What can hang from each mark:
Z_384: Z_221 Z_478 Z_922
Z_36: Z_247
Z_252: Z_478 Z_922
Z_221: Z_252 Z_384
Z_478: Z_252 Z_384 Z_653
Z_552: Z_478 Z_922
Z_922: Z_384 Z_552 Z_728
Z_653: Z_221
Z_247: Z_478
Z_728: Z_478

Every row comes from one small tree of marks. Brackets hold a mark, then the marks that hang from it, in the order of their numbers. Every link used is in the known rows. Which tree was each row made from?
(in the rows, 128 means zero)
Known rows:
(Z_478 Z_384 (Z_653 (Z_221 Z_252))): [128 131 139 168 199 152 138  93 151 122 143  70 134 130  87 131 151  87
 130  98 138  66  51 120 137  92 143 127 121 112]
(Z_922 (Z_728 (Z_478 (Z_384 Z_221)))): [141 101 107 117 186 151 133 117 143 107 145  89 143 178 118 124 156 100
 173  80 138 105 114 144 134 115 140 131  86 110]
(Z_252 (Z_478 Z_384) Z_922): [161 116  88 105 181 157 103 156 142 122 166  76 167 145 151 125 173  82
 146  62 157 122 119 182 129 130 104 133  96 108]
(Z_478 Z_252 Z_653): [152 127 118 139 144 148 145 117 148 124 153  86 142 164 132 127 160  93
 132 101 106  79  88 137 152 122 106 168 118 106]
(Z_552 (Z_478 Z_384) (Z_922 Z_728)): [130 101  77 176 197 158 137 158 140 108 149  51 142 197 165 135 170  70
 113  92 168 106 142 177 153 128 137 146 103 137]
(Z_221 (Z_252 (Z_922 (Z_552 Z_478))) Z_384): [127  95  67 131 187 191 130 127 153  89 133  54 143 148 120 151 195  87
  86 103 130  92 112 184 141 136 150 146 132 144]
(Z_36 Z_247): [141 118 130 113 166 109 124  97 140 120 183  96 153 138 119 136 147 113
 106 123 125  99 125 146 137 120 133 172 140 115]
(Z_36 (Z_247 (Z_478 (Z_252 Z_922) Z_384 Z_653))): [159 105 119 155 156 168 163 153 162 132 154  75 173 153 136 124 158  91
 155  78 142 104  65 156 142  96 108 146 117 118]
(Z_247 (Z_478 Z_252 (Z_653 Z_221))): [171 122 143 157 177 173 142 108 158 128 135  86 124 168  97 117 174  79
 156  88 108  68  69 122 139  81 121 140  98 143]
(Z_478 Z_252): [136 127 120 119 154 137 128 118 143 117 163  82 136 160 117 130 160  91
 123 103 109  93 102 141 150 128 120 170 126 105]
(Z_478 Z_653): [156 116 101 127 157 137 124 109 139 127 157  92 145 164 136 126 164 100
 128 103 112  90 112 135 150 126 118 162 114 116]
(Z_252 (Z_922 (Z_384 Z_221))): [153 117  89  54 170 163  92 111 129  88 163  92 130 175 135 126 162  87
 117  76 124 103 135 191 160 128 140 140  93 114]
(Z_728 Z_478): [148  98  95  92 175 140 113 122 142 108 160  95 146 151 119 125 175  90
 152  96 116 108 127 148 125 115 130 156 106 114]
(Z_36 (Z_247 Z_478)): [153  95 127 126 164 127 133 108 149 124 172  99 159 153 104 126 162 114
 133 112 114 108 118 134 137 104 135 161 128 137]
(Z_221 Z_252 Z_384): [117 120 100 150 177 149 140 104 142 122 155  78 155 118  93 138 169 109
 107 115 127  93  87 122 133 135 154 140 136  95]
(Z_653 (Z_221 (Z_252 Z_478) Z_384)): [149 137 137 154 210 169 132  93 149 112 150  78 143 101  76 136 176  91
 117  99 148  78  82 131 100 105 142 116 118 114]
(Z_36 (Z_247 (Z_478 (Z_384 (Z_221 Z_252))))): [131  93 160 144 166 143 156  82 164  99 160  79 164 147  67 126 150 109
 136 103 127  92  67 128 133  85 156 143 117 118]
(Z_247 (Z_478 Z_252 (Z_384 Z_922) Z_653)): [160 109 137 148 137 163 159 137 158 128 147  80 147 200 132 115 159  85
 176  81 127  90  69 129 163 105 112 149 102 107]
(Z_247 Z_478): [151  94 101 121 167 143 116 121 144 130 156  92 146 176 110 120 180 101
 147  95 101 109 122 130 147 117 133 153 106 137]
(Z_653 (Z_221 Z_384)): [158 142 112 137 202 152 117  94 138 125 150  92 138 123 101 131 167  98
 107 101 140  80  95 126 123 120 153 127 124 112]
(Z_922 (Z_384 Z_221 Z_478) Z_728): [157  98 106 119 172 150 122  91 134  95 148  85 129 209 115 116 155 112
 152  94 111 107 128 151 177 112 130 153  80 129]
(Z_728 (Z_478 (Z_384 Z_221))): [158  99 112  92 171 153 124 107 151  94 149  88 159 159 112 119 160  87
 159  76 132  99  96 147 123 104 139 141  90  96]
(Z_653 (Z_221 Z_252 Z_384)): [128 140 128 151 209 157 128  82 145 115 146  77 132 108  72 140 168  95
 106 111 139  74  75 120 121 111 165 125 129 110]
(Z_247 (Z_478 (Z_653 (Z_221 Z_384)))): [183 119 112 175 194 183 141 107 150 141 132  95 148 143  99 120 182  97
 142  89 127  79  76 108 124  99 143 114 103 137]
(Z_552 Z_922): [137 122  86 108 172 143 114 130 132  95 173  82 129 170 148 133 167  67
 103 100 128  96 143 172 150 124 134 163 101 117]
(Z_247 (Z_478 Z_252 (Z_384 Z_221 Z_922))): [159 115 159 104 141 159 142 108 157  93 149  82 137 209 111 111 160  79
 167  76 128  93  74 140 159 102 134 150  83 104]

Write each row's tree:
[169 112 124 173 185 185 157 113 170 109 121  62 128 176 116 136 158  80
 106  92 123  55  66 157 152  94 123 145 134 147] : (Z_922 (Z_552 (Z_478 Z_252 Z_384 (Z_653 Z_221))))
[157 100  51 113 181 192 127 157 132 131 152 101 118 191 160 139 154 114
 137  72 112 105 166 202 172 135  97 122 108 154] : (Z_252 (Z_478 Z_653) (Z_922 Z_384 Z_552 Z_728))
[144  96  96  96 168 158 140 123 138 105 145 108  98 211 144 136 156 101
 167 102 105  87 153 161 165 117 120 152  96 141] : (Z_384 (Z_922 Z_552 (Z_728 (Z_478 Z_653))))
[116 125  81 122 187 166 121 128 138 111 153  67 152 119 115 140 183  91
 113  98 144 103  95 155 132 139 149 136 117  99] : (Z_221 (Z_252 Z_922) Z_384)
[164  93 110 104 150 184 142  98 160  73 140  77 123 206 113 136 153  97
  85  97  90  73 116 188 171 118 134 162 132 145] : (Z_922 (Z_384 Z_221) (Z_552 (Z_478 Z_252)))
[173 109 130 129 149 176 162 116 166  99 137  83 162 162 120 117 157  81
 168  73 124  78  57 144 126  93 117 145  89  91] : (Z_728 (Z_478 Z_252 (Z_384 Z_221) Z_653))
[119 116 134 122 170 144 132  83 149  95 152  72 147 151  86 129 153  93
 123  96 126  86  73 134 144 113 152 144 110  94] : (Z_478 (Z_384 (Z_221 Z_252)))
[160 101 136 184 145 151 180 131 168 142 158  84 178 153 112 122 145 111
 149  95 125  91  56 124 143  93 112 150 136 114] : (Z_36 (Z_247 (Z_478 Z_252 Z_384 Z_653)))
[125  95 134  68 164 166 141  85 159  57 147  86 114 183  88 134 151  80
 149  92 118  78  94 164 151  96 152 145  98 107] : (Z_728 (Z_478 (Z_384 (Z_221 Z_252) (Z_922 Z_552))))
[156 103 111 126 160 183 162 120 147 105 139  96 128 189 124 124 147 101
 168  81 111  80 109 157 150 105 121 133  89 118] : (Z_922 (Z_384 Z_221) (Z_728 (Z_478 Z_252 Z_653)))
[173 108 162 160 139 162 181 102 171 114 150  87 172 167 104 117 144 103
 150  90 121  79  51 129 140  82 118 151 111 110] : (Z_36 (Z_247 (Z_478 Z_252 (Z_384 Z_221) Z_653)))
[163 104 145 160 142 149 172 116 161 129 159  93 160 158 112 125 156 107
 144 108 108  85  83 129 139  92 111 165 125 129] : (Z_36 (Z_247 (Z_478 Z_252 Z_653)))
[149 124 175  75 158 143 118  73 147  62 164  83 122 177 106 126 169  76
 142  97 130  85 114 163 134 107 126 159  79 109] : (Z_384 (Z_221 (Z_252 Z_478)) Z_922)
[143 109  92 149 170 178 143 163 143 137 137  78 127 198 145 123 182  90
 180  76 119 106 113 153 161 118 103 142  80 147] : (Z_247 (Z_478 (Z_252 (Z_922 Z_728)) Z_653))
[127 111  92 157 189 164 132 170 147 120 134  42 146 188 159 134 174  77
 140  77 167 114 108 182 152 138 118 148 110 130] : (Z_552 (Z_478 (Z_252 (Z_922 Z_728)) Z_384))
[129 115 100 163 180 164 145 154 143  90 148  51 120 203 161 138 177  59
 112 102 148  91 144 184 152 126 123 168 101 145] : (Z_552 (Z_478 Z_252) (Z_922 Z_728))
[173 111 113 147 140 186 171 117 161  96 130  73 138 193 151 141 170  90
 103 108 123  67  97 161 158 131 123 165 132 126] : (Z_221 (Z_384 (Z_922 (Z_552 (Z_478 Z_252 Z_653)))))
[134  95  68 152 195 166 129 150 130  98 157  64 125 206 165 138 167  79
 100  99 148 103 174 196 166 132 141 144 111 151] : (Z_552 Z_478 (Z_922 Z_384 Z_728))
[141  96 120 106 167 162 136 107 144 103 140  98 104 242 112 127 150 110
 161  85 110  97 128 148 186 114 144 133  88 144] : (Z_247 (Z_478 (Z_384 Z_221 (Z_922 Z_552 Z_728))))
[126 116  97 166 194 171 141 154 144 132 147  63 150 152 141 134 168  92
 168  73 158 108 100 164 136 124 103 120  91 120] : (Z_221 (Z_252 (Z_478 Z_384 Z_653) (Z_922 Z_728)))
[ 98 127  76 145 202 163 127 139 129 126 148  68 136 137 123 144 177 103
 130  99 150 110 114 150 142 146 148 127 112 112] : (Z_221 (Z_252 (Z_922 Z_728)) Z_384)
[193 112  98  80 162 189 112 121 141  97 157  94 147 169 152 121 168  86
 138  61 130  96 129 199 142 116 103 130  75 121] : (Z_252 (Z_478 Z_653) (Z_922 (Z_384 Z_221)))
[159 107 162 139 147 151 163 101 167 106 158  86 165 162  90 122 144 103
 141  92 125  92  64 136 139  89 133 152 118 110] : (Z_36 (Z_247 (Z_478 Z_252 (Z_384 Z_221))))
[129 107  89  87 182 171 111 127 147  90 159  80 121 150 112 143 178  87
 119  87 107 102 131 193 141 122 114 149 108 140] : (Z_221 (Z_252 Z_478 (Z_922 Z_552)))
[124 112 131 152 164 149 151 148 144 135 149  78 127 214 124 122 152  98
 182  86 137 108 100 131 171 121 128 140 103 119] : (Z_247 (Z_478 Z_252 (Z_384 (Z_922 Z_728))))
[169 160 154 140 172 170 152  97 148 109 143  85 124 152 123 130 158  77
 127  99 148  56  67 131 138 107 131 138 111  98] : (Z_478 Z_252 (Z_653 (Z_221 (Z_384 Z_922))))
[138 129 149 151 210 153 126 101 155 116 156  69 141 119  77 129 160  84
 135  86 149  85  74 140 113  92 133 121 116 114] : (Z_653 (Z_221 (Z_252 (Z_478 Z_384))))
[178 112 154 152 188 145 139  89 154 127 158  98 139 148  95 124 160  99
 138 108 122  74  93 125 126  72 133 142 115 151] : (Z_36 (Z_247 (Z_478 (Z_653 Z_221))))
[162 104 118 156 143 165 152 128 157 135 145  88 146 180 120 117 174  94
 160  91  95  89  84 125 150 106 108 157 104 131] : (Z_247 (Z_478 Z_252 Z_653))
[152 101  78 125 171 178 158 127 141 116 139 106 121 187 143 141 158 113
 157 100 122  88 136 148 151 130 132 133 107 126] : (Z_221 (Z_384 (Z_922 Z_552 (Z_728 (Z_478 Z_653)))))
[155 114 116 135 156 181 163 104 153 102 151  91 136 153 119 142 165 107
 121 104 118  73 103 152 142 124 119 139 121 115] : (Z_221 (Z_252 (Z_478 Z_653)) (Z_384 (Z_922 Z_552)))
[182 124 131 152 134 168 165 110 153 101 142  73 154 179 143 116 171  87
 156 102 134  88  64 131 154 113 106 174  92  90] : (Z_221 (Z_384 (Z_478 Z_252 Z_653) Z_922))
[148 105 142 137 151 138 154 117 158 122 169  92 154 156  99 127 156 106
 136 109 110  98  96 136 139 101 124 167 134 127] : (Z_36 (Z_247 (Z_478 Z_252)))
[163 103 116 185 152 163 160 135 163 125 136  53 173 171 146 125 166  84
 126  91 139  84  68 147 145 119 110 164 129 114] : (Z_552 (Z_478 Z_252 Z_384 Z_653))
[118 128 127 121 167 143 137 100 136 104 162  79 139 144 108 138 167  97
 120 117 143  89  97 131 143 134 156 150 125  90] : (Z_221 Z_252 (Z_384 Z_922))
